Each row comes from the steps of one path. Every step used is in the known rows, and no mark comes twice. Write the path behind each row, first mark first.
Known rows:
nuril > duve: [ 2.95  0.64 -3.05  0.66 -1.93 -0.50  1.77  3.18 -0.88  2.67  0.66  0.77
 -0.78 -2.69  2.08 -1.71 -3.55 -0.23 -2.00 -1.11  2.82  3.30  3.41  3.89
  0.72 -1.94  0.71 -1.42  3.17  0.12 -0.58 -1.87]
nuril > duve > zezam > giregu > pidizab > sunov > kagad: [ 1.55 -3.12  0.70  2.08 -1.32 -2.53 -0.65  2.29 -0.90 -1.69 -0.65  1.64
 -0.98  0.58  0.39 -1.11  0.87 -2.73 -1.10  0.08 -1.01 -0.42  0.51  3.67
  1.98  3.13 -1.12  1.96  0.01 -0.15 -1.41  0.93]
kagad > lekun > pidizab > giregu: [-4.59  0.90 -2.84  1.44 -0.64  2.63  2.00 -1.14 -1.26  0.97  1.14 -4.07
  0.42  1.51  0.79  0.73  1.32  3.62 -0.92  0.48 -0.83  0.01 -1.80 -1.18
 -4.61 -1.09  1.68  0.46  0.12  1.61 -0.96 -0.90]
kagad > tilo: [ 2.61 -2.77 -7.29  1.79  5.40  1.16 -2.21  1.53  0.56  1.60 -0.13  1.94
 -0.75  2.29  2.69 -1.98  2.11 -0.96  0.73  1.00  3.19  2.07  2.19 -4.22
  1.18 -1.75  2.00 -2.57 -1.06  1.06 -0.18  1.14]
pidizab > giregu: [-3.90  0.01 -4.89  0.77 -1.96  3.35  0.59  0.26 -1.98  1.98 -0.60 -3.44
 -0.94  1.77  1.18 -3.23  0.83  0.29 -0.49  0.20  0.94  1.45  0.73 -0.53
 -3.40 -3.59  1.19 -1.41  1.35  1.23  0.30 -0.64]
duve > medak: [ 3.40  2.26 -1.55 -3.31 -0.49  4.24 -0.29  1.87  2.93  1.27 -2.87 -0.58
 -0.33  1.80  0.79 -6.40 -2.63 -1.44  0.89 -2.36  2.14  2.42  1.32 -4.00
  2.38 -2.17 -5.82 -0.71  0.11  0.01  0.28 -1.87]
medak > duve > kagad: [ 2.67  3.05  1.24 -2.75  1.37 -2.04 -2.44  0.96 -0.76  0.41 -3.70  0.84
 -1.67  0.77 -1.75 -4.15  0.82  0.40 -1.55 -1.18  0.02  0.50  1.71  3.26
  1.45 -0.59  0.03 -2.16  4.76  0.06  1.12 -1.25]
lekun > pidizab: [ 1.77 -1.30 -0.84 -1.02  2.21  4.71  1.87 -0.50  2.12  1.00  0.51  0.79
  2.22 -0.30 -0.38  3.99 -2.03  1.12  1.63  1.10  1.62 -0.57 -1.03 -2.14
 -4.24 -0.95  2.90 -1.46  1.84  1.13  1.16 -0.52]
nuril > duve > kagad: [ 2.41  3.57 -1.14 -1.71  0.31 -0.55 -0.91  0.39 -0.48  2.00 -2.72  1.34
 -2.18 -1.20  0.88 -5.16 -0.78  0.68 -1.91 -2.43  0.53  1.71  1.74  4.61
  1.31 -0.80 -0.54  0.63  4.09 -1.39 -1.02 -2.66]
nuril > duve > kagad > lekun > pidizab: [ 1.41  3.31  1.54 -0.27  1.89  0.90  1.48 -0.84  1.38  0.67  1.13  0.49
  1.07 -0.92 -0.21  2.25 -0.04  4.11 -1.19 -0.96 -1.16 -0.86 -1.91 -0.07
 -0.99  2.01  1.02  1.59  1.62  0.61 -1.48 -1.86]
medak > duve: [ 3.30 -0.12  0.45 -0.77 -0.44 -2.74 -0.34  3.93 -1.27  0.40 -0.75  0.04
 -0.08  0.08 -1.59 -0.26 -1.21 -0.56 -1.46  0.64  1.90  1.61  3.40  1.98
  0.94 -1.71  1.49 -5.36  4.25  2.06  2.46  0.15]
tilo > kagad: [-1.62 -0.11 -2.58 -2.93 -1.70  1.25  1.46  3.08  1.61  0.28 -3.06  0.22
 -1.72 -0.72 -0.18 -2.91 -1.51 -1.73 -0.88 -1.49  2.62  0.18  3.20  1.35
  1.62 -5.17  1.39  1.37  3.92  1.74  1.64 -2.92]
pidizab > sunov > kagad > lekun: [ 1.45  3.20  3.74  2.61 -1.54 -1.86  0.10  3.13 -0.40  0.93  2.37  2.87
  0.67  2.48 -1.89 -3.38  4.29 -0.46 -3.61 -0.76 -2.70 -0.93  0.35 -1.57
  5.90  3.72 -0.78  2.16  1.26  1.95 -2.03 -0.26]
nuril > duve > kagad > lekun > pidizab > giregu: [-4.52  1.91 -2.83  1.20 -0.68  0.55  1.99 -1.52 -2.08  0.87  0.21 -4.21
 -0.69  0.67  1.52 -0.39  1.13  4.78 -2.11 -0.31 -1.32  0.54 -1.59  1.88
 -4.20 -0.53  1.02  1.72  0.52  0.50 -2.09 -1.80]
giregu > kagad > lekun > pidizab > sunov: [ 0.16 -1.80  4.31  0.09  0.48  0.36  2.00 -1.19 -1.50  1.06  1.00  2.19
 -0.06  2.35  0.12  1.59  0.95  2.55 -1.14  0.15 -1.93 -1.09 -1.65 -1.32
 -1.76  2.28  2.20  3.61 -1.19 -0.88 -1.14  1.16]
medak > duve > zezam > giregu > pidizab > sunov: [ 0.90 -4.19  2.24 -0.71 -0.02  0.34 -3.05  0.79 -1.91 -1.30  0.51 -0.79
 -1.72 -0.04  1.81  1.78 -0.16 -0.23  1.24 -0.47 -0.84 -0.64 -0.58 -0.62
 -1.54  1.44  1.14 -0.90 -2.25 -1.64  1.18  3.03]
lekun > pidizab > duve: [-0.50 -2.94 -0.62 -1.76 -1.10 -0.37  2.14 -1.83 -1.30  0.91  1.33  2.52
  2.76 -3.02  0.42  4.07 -2.78 -2.00  1.89  3.75  1.81  1.15  1.19  1.82
 -2.87 -2.53 -0.25 -2.99 -0.21 -3.11  2.83 -0.80]
kagad > lekun > pidizab > sunov: [ 0.96 -1.46  3.98  0.06  1.14  1.57  0.82 -0.34 -1.30  1.58  2.45  1.66
  0.58  1.90  0.14  1.56  1.38  2.62 -1.41  0.17 -2.16 -0.76 -1.34 -3.01
 -1.28  2.36  2.67  1.82 -0.77 -1.56 -0.71  1.15]
giregu > kagad: [-0.11 -0.53 -0.52 -0.70 -2.06  0.84  3.10 -0.56  0.50  1.07 -4.16  3.01
 -1.11  1.50 -0.46 -1.88 -2.15 -2.27  1.41 -0.59  2.97 -0.44  0.99  2.60
 -1.37 -2.45 -0.15  2.48  1.55  3.38  0.39 -0.17]
zezam > duve > fulu: [ 1.47 -0.17  1.21 -3.48  0.31  2.21 -3.27  3.96  0.07 -0.22  0.25 -3.55
  2.55  0.96 -7.18 -2.00 -0.79 -3.11  2.57  0.33 -0.75  1.35  3.15  1.02
  2.58 -1.70  4.16 -3.92  0.11  2.28  3.13  3.74]
zezam > duve > kagad: [ 2.60  1.33  1.29 -3.40  0.81 -1.22 -2.48  0.21 -0.57 -0.02 -3.65  0.26
 -0.84  0.85 -1.02 -3.29  1.22 -0.49 -1.42 -0.30  1.19  0.75  1.59  2.36
  1.81 -2.26  0.40 -3.05  3.19 -0.57  1.50 -1.38]
medak > duve > zezam: [ 4.15 -0.68 -1.44  0.48  2.14  0.70 -2.56  3.97  2.03  0.04 -0.98 -1.93
 -1.74 -1.01 -0.63 -1.36 -3.41 -1.42  0.62 -1.25  1.71  1.66  2.00 -1.57
  2.10 -0.17 -3.75 -5.20  1.89 -0.17  3.52  2.10]
duve > zezam > giregu > kagad > lekun > pidizab: [-0.07  0.44  0.80  1.16  1.63  1.99  1.55 -2.08  3.11 -1.15  0.01 -1.58
  0.49 -0.48 -0.68  3.82 -2.00  1.95  1.35 -0.74  0.05 -1.59 -2.86 -2.21
 -2.40  1.28  0.52  1.54 -0.96  1.22 -0.95  0.60]
tilo > kagad > lekun: [-1.05  4.49  0.83 -0.48 -2.05 -0.04  0.83  3.48  1.48  0.80  0.92  0.21
 -0.66 -0.25 -0.75 -2.85  1.33  0.59 -2.63 -2.51 -0.26 -0.72  1.48 -1.70
  4.94 -1.13 -0.10  2.10  2.38  2.74 -0.32 -2.44]

Which path is each row?
[-0.05  5.69  3.17 -1.39 -1.37 -1.36 -1.46  0.18 -0.74  0.87  1.65  2.68
  0.50 -1.08 -0.25 -1.85  2.92  0.82 -0.90 -1.27 -2.10 -1.26 -0.50  0.26
  3.76  1.85 -2.90  0.98  0.40  0.19  0.15 -1.68]
giregu > pidizab > duve > kagad > lekun
[ 0.89 -0.41  4.41 -0.54  1.67  1.10  0.11 -1.10 -1.38  1.39  1.31  1.82
 -0.10  2.10  0.01  0.48  2.08  3.12 -1.58 -0.29 -2.79 -1.03 -1.71 -2.17
 -0.98  2.73  2.17  2.66 -0.45 -2.17 -1.08  0.65]
duve > kagad > lekun > pidizab > sunov
[ 1.44  1.53  1.71  1.27  1.26  1.12  2.30  0.63  2.09 -0.10  1.84  1.51
  2.79  0.59 -1.81  3.12  1.05  1.71 -0.82  0.68 -0.97 -1.72 -1.74 -1.51
 -0.17  2.56  1.17  1.12  1.55  2.66 -1.10 -1.07]
sunov > kagad > lekun > pidizab
[ 0.21 -2.59  2.75  1.51  0.73 -0.70  0.87 -1.61 -0.91 -0.18  0.69 -0.92
 -1.68  0.44  1.25  1.60 -1.18  2.44 -1.11 -0.90 -1.70  0.04 -1.65 -0.38
 -1.57  2.43  1.30  3.10 -2.49 -3.10 -2.07  1.90]
nuril > duve > zezam > giregu > kagad > lekun > pidizab > sunov
[-1.48 -2.23 -3.08  0.86  0.45  1.21 -3.29 -1.75  3.17 -2.73 -0.52 -6.24
 -1.82 -3.80  0.61  0.68 -4.11 -2.99  2.37 -0.85  1.30  1.15  0.13 -2.55
 -0.02 -2.54 -0.75 -3.39 -2.18 -4.56  0.72  1.36]
tilo > kagad > lekun > pidizab > duve > zezam > giregu
[-0.82 -0.82  0.88 -1.03 -1.46 -1.41  2.07 -1.51 -1.30  0.86  2.78  2.34
  2.95 -2.99  0.18  3.96 -1.45 -0.81  0.89  3.13  0.50  0.70  0.57  0.91
 -1.01 -0.98 -1.00 -2.07 -0.78 -2.51  1.97 -0.95]
kagad > lekun > pidizab > duve
[ 0.17  1.32  1.87  0.21  0.72  1.59  3.47 -1.31  1.83  0.22  0.45  1.27
  1.58  0.42 -0.92  3.85 -0.72  2.61  0.39 -0.07  0.05 -1.90 -2.28 -1.00
 -2.31  1.14  1.20  2.57  0.43  2.92 -0.80 -0.64]
giregu > kagad > lekun > pidizab
[ 1.72 -2.87  1.96  1.40  0.08 -1.12  1.51  1.33 -0.66 -0.06 -0.73  3.66
  1.03  2.94 -1.72 -0.78  2.09 -1.82 -1.91  1.73 -1.25 -0.83  0.40  1.72
  0.79  2.47  1.23  2.14  1.88  0.39 -1.26  0.14]
lekun > pidizab > sunov > kagad
[-2.25 -1.71  0.60 -0.48 -2.12 -2.53  2.09 -3.35 -1.14 -0.64  1.05  0.81
  1.84 -3.04  0.19  4.08 -2.47 -1.46  1.55  2.80  0.79  0.46  0.01  2.15
 -2.06 -1.51 -0.47 -0.98 -1.94 -2.89  0.96 -0.34]
zezam > giregu > kagad > lekun > pidizab > duve
[ 0.11 -3.47 -3.87  0.92  1.22  2.95 -3.80 -2.44  3.07 -1.97 -0.43 -5.64
 -1.12 -3.55  0.74  1.09 -4.81 -3.94  3.72  0.03  2.09  1.73  0.04 -3.18
 -1.85 -2.65 -0.29 -5.53 -2.16 -4.99  1.41  2.36]
lekun > pidizab > duve > zezam > giregu
[ 1.31  1.88  3.89  2.90 -1.14 -3.80 -1.79  3.15 -0.20 -1.81  2.02  0.06
 -0.37  1.03 -1.34 -1.16  3.24 -0.21 -2.48 -1.08 -2.99 -1.30 -0.38 -0.46
  5.33  4.82 -1.87  0.95 -0.33  1.49 -1.59  1.19]
medak > duve > zezam > giregu > pidizab > sunov > kagad > lekun
[-1.59 -3.07 -1.03 -2.19 -3.47 -0.74 -0.95 -1.26 -1.89 -0.94  1.41  1.22
  1.54 -4.40  1.96  3.81 -2.07 -4.02  3.71  2.56  1.98  0.37  1.07  2.56
 -2.09 -2.72 -0.91 -3.57 -2.07 -2.18  3.12  0.10]
zezam > giregu > pidizab > duve
[ 0.23  5.85  2.71 -0.82 -1.02 -1.34 -1.44  0.01 -0.50  1.53  1.28  2.16
  0.15 -0.52 -0.82 -3.63  2.65  0.38 -1.66 -1.23 -1.89 -0.21  0.30 -0.56
  4.52  1.19 -2.52  0.31  1.16 -0.81 -0.26 -1.67]
pidizab > duve > kagad > lekun
[ 1.54  2.17  2.69 -1.08  2.12  0.57  0.68 -0.89  1.28 -0.31  0.67  0.04
  1.76  0.06 -1.15  3.15  0.96  3.55 -0.96  0.12 -0.84 -1.38 -2.01 -1.10
 -0.80  1.30  1.52 -0.18  1.15  1.06 -0.20 -1.20]
zezam > duve > kagad > lekun > pidizab
[ 0.30 -1.43 -1.48 -1.52 -1.13  4.18 -2.50  0.30  1.23 -1.74  0.56 -1.08
  0.48 -2.28  1.80  3.55 -1.03 -1.81  4.14 -0.58  1.82 -1.82 -1.21 -1.05
 -3.12 -1.23  2.04 -2.28 -0.87  2.46  1.53  0.68]
zezam > giregu > pidizab
[-4.75 -1.83 -2.50  0.25 -2.13  0.50  4.70 -2.99 -1.31  0.14 -4.41 -0.80
 -1.39  2.30  0.45  0.06 -1.53  0.85  0.95  0.45  1.75 -0.70 -1.00  4.15
 -6.08 -2.74  0.66  4.04  0.06  3.07 -0.77 -0.45]
lekun > pidizab > giregu > kagad
[-1.63 -1.15  1.27 -0.95 -2.10 -2.56  3.16 -2.36 -1.54  0.38  1.27  2.85
  2.36 -2.53  0.10  3.99 -1.95 -0.91  1.06  2.99  0.69  0.27  0.33  2.64
 -1.50 -1.02 -1.48 -0.22 -1.23 -1.89  1.54 -0.85]
giregu > kagad > lekun > pidizab > duve
[-2.71  0.90  1.16 -3.71 -0.47  1.24 -0.81  1.29  0.04 -0.18  1.64 -1.79
  2.97 -1.56 -6.67 -0.15 -1.72 -2.26  3.52  0.69 -2.86  0.19  1.87  2.46
  1.45 -0.55  2.11  0.75 -1.42 -0.21  2.31  2.26]
tilo > kagad > lekun > pidizab > duve > fulu
[-2.23 -0.99  0.55 -1.70 -2.03 -2.41  2.69 -1.14 -1.13  0.14  1.73  1.94
  2.14 -3.28  0.21  3.64 -1.72 -0.67  0.30  2.67  0.61  0.48  1.10  2.18
 -0.47 -2.00 -0.90 -0.60 -0.37 -2.44  1.95 -1.82]
tilo > kagad > lekun > pidizab > duve
[-1.52 -2.96 -2.25  0.64 -1.71 -0.15  0.08 -3.09  1.48 -1.61 -4.55 -1.85
 -2.70 -0.98  0.30 -1.20 -4.68 -4.34  3.23 -0.68  3.01  0.60  0.46  1.97
 -1.72 -3.03 -1.56  0.31 -1.70 -1.16  0.43  1.73]
pidizab > duve > zezam > giregu > kagad
[ 1.53  3.04  2.62 -0.77  2.41  0.12  0.74 -0.52  1.27 -0.14  0.68  0.26
  1.30  0.05 -1.53  2.68  0.75  4.02 -0.97 -0.28 -1.42 -1.45 -1.92 -0.66
 -0.96  2.06  1.29  0.17  2.00  1.31 -0.44 -1.15]
medak > duve > kagad > lekun > pidizab
[-4.51  0.76 -2.56  2.19 -0.95  1.22  2.34 -0.71 -1.30  0.22  0.69 -3.48
  0.60  1.99  0.18  0.18  2.22  2.88 -1.61  0.88 -1.29 -0.32 -1.68  0.16
 -3.61 -0.23  1.17  1.23  0.49  2.09 -1.66 -1.07]
sunov > kagad > lekun > pidizab > giregu
[ 1.16 -0.67  5.10 -0.59  1.55 -1.31  0.14 -0.52 -2.23  0.66  1.04  1.31
 -0.33  2.07 -0.44  0.97  1.93  3.65 -2.33  0.02 -2.92 -0.68 -1.19 -0.62
 -0.69  3.02  2.27  1.72  0.05 -2.00 -0.79  0.89]
medak > duve > kagad > lekun > pidizab > sunov
[-3.08  3.92  0.66  1.76 -3.10 -0.74  2.33  0.05 -0.84  1.15 -0.22 -0.29
 -0.98  2.05 -0.26 -2.82  1.74  1.35 -1.57 -1.66 -0.58 -0.81 -0.59  0.15
  1.15  0.08 -1.17  3.51 -0.01  3.84 -1.65 -0.63]
pidizab > giregu > kagad > lekun
[ 1.23 -1.48  5.13 -0.94  1.33 -0.83  0.06 -0.86 -2.13  0.48  1.07  1.13
  0.11  2.14 -0.11  1.37  2.25  3.16 -2.29  0.41 -2.35 -0.55 -1.24 -1.07
 -0.54  2.19  2.49  1.31 -0.75 -2.27 -0.66  0.78]
zezam > duve > kagad > lekun > pidizab > sunov
[ 0.54  2.31  3.58  2.51 -1.87 -1.87 -1.03  2.21 -0.21 -0.74  2.47  1.34
  0.45  1.48 -1.14 -1.47  4.11 -0.58 -2.27 -0.86 -2.80 -1.78 -0.65 -1.22
  4.59  3.96 -0.19  2.09 -0.18  2.00 -2.29  0.30]
zezam > giregu > pidizab > sunov > kagad > lekun
[ 2.01 -5.57 -6.09  4.16  4.67 -3.92 -2.77  1.62 -0.66 -1.64 -0.73  1.17
 -2.22  1.93  3.49 -1.46  2.72 -1.65 -0.58  1.01  1.00  1.61  1.37  0.32
  2.56  2.00 -0.02  0.58 -3.36 -0.71 -2.55  2.30]
nuril > duve > zezam > giregu > pidizab > sunov > kagad > tilo
[-5.87  0.66 -3.16  0.69 -1.22  1.59  2.66 -0.76 -1.17  0.27  0.03 -4.55
 -0.38  1.21  0.85  0.39  1.14  3.76 -1.50  0.02 -0.67 -0.25 -1.29  0.12
 -4.16 -2.17  1.67  1.82  0.43  1.67 -0.97 -1.78]
tilo > kagad > lekun > pidizab > giregu
[ 2.12 -5.17 -4.78  3.20  5.56 -2.60 -0.92  1.03 -0.72 -0.16 -0.63  3.45
 -0.38  4.14  1.70 -1.20  4.20 -0.84 -1.14  2.49  0.83  1.02  1.25 -1.32
  1.64  1.63  1.99  0.82 -1.70  0.35 -2.15  1.55]
lekun > pidizab > sunov > kagad > tilo
[ 1.23 -2.10 -1.84 -0.97 -0.01  2.03 -1.92  1.44  1.21  0.02  0.74  0.89
 -0.08 -3.63  1.75  1.42 -3.49 -3.26  3.71  0.26  1.61  0.64  0.65 -0.66
  0.54 -0.39 -6.38 -3.24 -1.73 -2.28  4.51  1.61]
giregu > pidizab > duve > zezam
[ 0.33  0.95  0.57 -3.50 -2.12 -0.81  2.54 -1.50  0.94 -0.28 -2.40  0.53
  0.70 -0.04  0.99 -2.26 -3.49 -0.70  1.21 -0.10  1.11  2.02  0.25  0.11
  1.10 -1.29 -7.77  1.55 -2.80 -2.06  0.09 -2.27]
giregu > kagad > lekun > pidizab > duve > medak
[ 0.10 -4.47 -7.49  2.50  4.11 -1.19 -1.40 -1.78  0.67 -0.70 -3.40  0.12
 -2.60  2.47  2.76 -1.70  0.54 -2.07  1.85  0.64  3.91  1.50  1.31 -1.28
 -0.63 -2.60  2.39  0.04 -2.96  1.03 -1.90  1.98]
zezam > giregu > kagad > tilo
[ 0.91  2.04  3.24  2.90 -1.06 -1.40 -1.76  2.46  0.68 -1.08  2.31  0.59
 -0.20  1.13 -0.94 -1.68  3.33 -0.79 -1.76 -1.45 -2.94 -1.65 -0.98 -1.95
  5.06  4.62 -1.96  1.88 -0.81  1.33 -1.85  1.05]
duve > zezam > giregu > pidizab > sunov > kagad > lekun
[ 1.17  3.25  1.97 -0.76  2.52  2.49  0.79 -1.15  2.08  0.62  0.95  0.75
  1.53  0.08 -1.06  2.20  0.89  3.49 -0.22 -0.67 -1.28 -1.77 -2.46 -2.24
 -1.19  1.85  1.23  1.13  1.46  1.04 -0.71 -1.33]
duve > kagad > lekun > pidizab
[-0.66  5.07  2.57 -0.98 -1.31 -1.39 -2.55 -0.91 -0.35 -0.14  1.41  0.66
 -0.05 -1.56 -0.12 -1.69  2.42  0.23 -0.30 -1.39 -1.98 -1.05 -0.78 -0.18
  3.24  1.40 -1.97  0.25 -0.34 -0.70 -0.48 -1.21]
zezam > giregu > pidizab > duve > kagad > lekun
[-4.35  0.80 -1.63  0.43 -0.44  0.19  1.26 -1.66 -2.13 -0.17 -0.18 -4.77
 -0.02  1.65  0.55  0.53  2.19  4.19 -1.93  0.69 -1.02  0.07 -1.69  0.77
 -3.96 -1.26  1.48 -0.08  0.20  0.89 -0.86 -1.18]
zezam > duve > kagad > lekun > pidizab > giregu
[ 1.16  2.92  4.26  1.99 -1.96 -1.88  0.12  3.23 -0.67  0.20  2.69  3.37
  0.94  1.95 -1.18 -1.60  4.58 -0.04 -2.70 -0.73 -2.90 -1.96 -0.41 -0.78
  5.15  4.51 -1.19  2.85  0.52  2.99 -1.71 -0.22]
giregu > pidizab > sunov > kagad > lekun
[ 1.14 -2.00 -1.43 -0.93  0.03  2.51 -3.65  1.28  1.65 -2.89  0.04 -2.73
 -0.72 -2.89  1.57  3.85 -2.21 -1.52  4.11 -1.12  1.62 -1.43 -1.05 -0.63
 -2.15 -0.18 -0.35 -3.55 -1.27  1.67  2.44  1.91]
medak > duve > zezam > giregu > pidizab
[-0.09 -2.13 -2.45  2.35  0.64  0.76 -3.52 -1.73  3.02 -2.70  0.15 -5.12
 -0.85 -2.90 -0.10  0.51 -3.12 -3.91  2.25 -0.02  0.68  1.04 -0.24 -2.50
  0.44 -0.62 -1.34 -4.01 -2.14 -4.12  0.14  2.05]
sunov > kagad > lekun > pidizab > duve > zezam > giregu
[-0.37 -5.41 -7.67  2.61  4.10 -2.41 -1.86 -2.22  0.51 -1.29 -3.26 -0.21
 -2.89  1.09  3.19 -1.27 -0.59 -2.93  2.52  1.15  3.71  2.19  1.50 -0.71
 -0.12 -2.41 -0.26 -0.56 -4.42 -1.13 -0.87  2.63]
pidizab > duve > zezam > giregu > kagad > tilo
[-1.26  2.28  1.03  1.85 -2.22 -1.44 -0.13 -1.09  1.17 -0.59 -0.09 -1.06
 -1.33 -0.78 -0.38 -1.44 -0.96 -1.47  0.38 -1.63  0.07 -0.33 -0.32 -0.83
  2.63  0.20 -2.46  1.22 -1.74  0.30 -0.89  0.75]
pidizab > duve > zezam > giregu > kagad > lekun
[-0.83  1.06  0.14 -3.67 -0.76 -0.64 -2.85 -2.71 -1.21 -0.57 -2.20  1.73
 -0.59 -2.38  0.73 -1.29  0.18 -2.02  1.99  0.17  0.01 -0.42  0.14  3.72
 -0.62 -1.32 -1.68 -1.00  0.35 -2.94  1.58 -1.31]
zezam > giregu > pidizab > duve > kagad
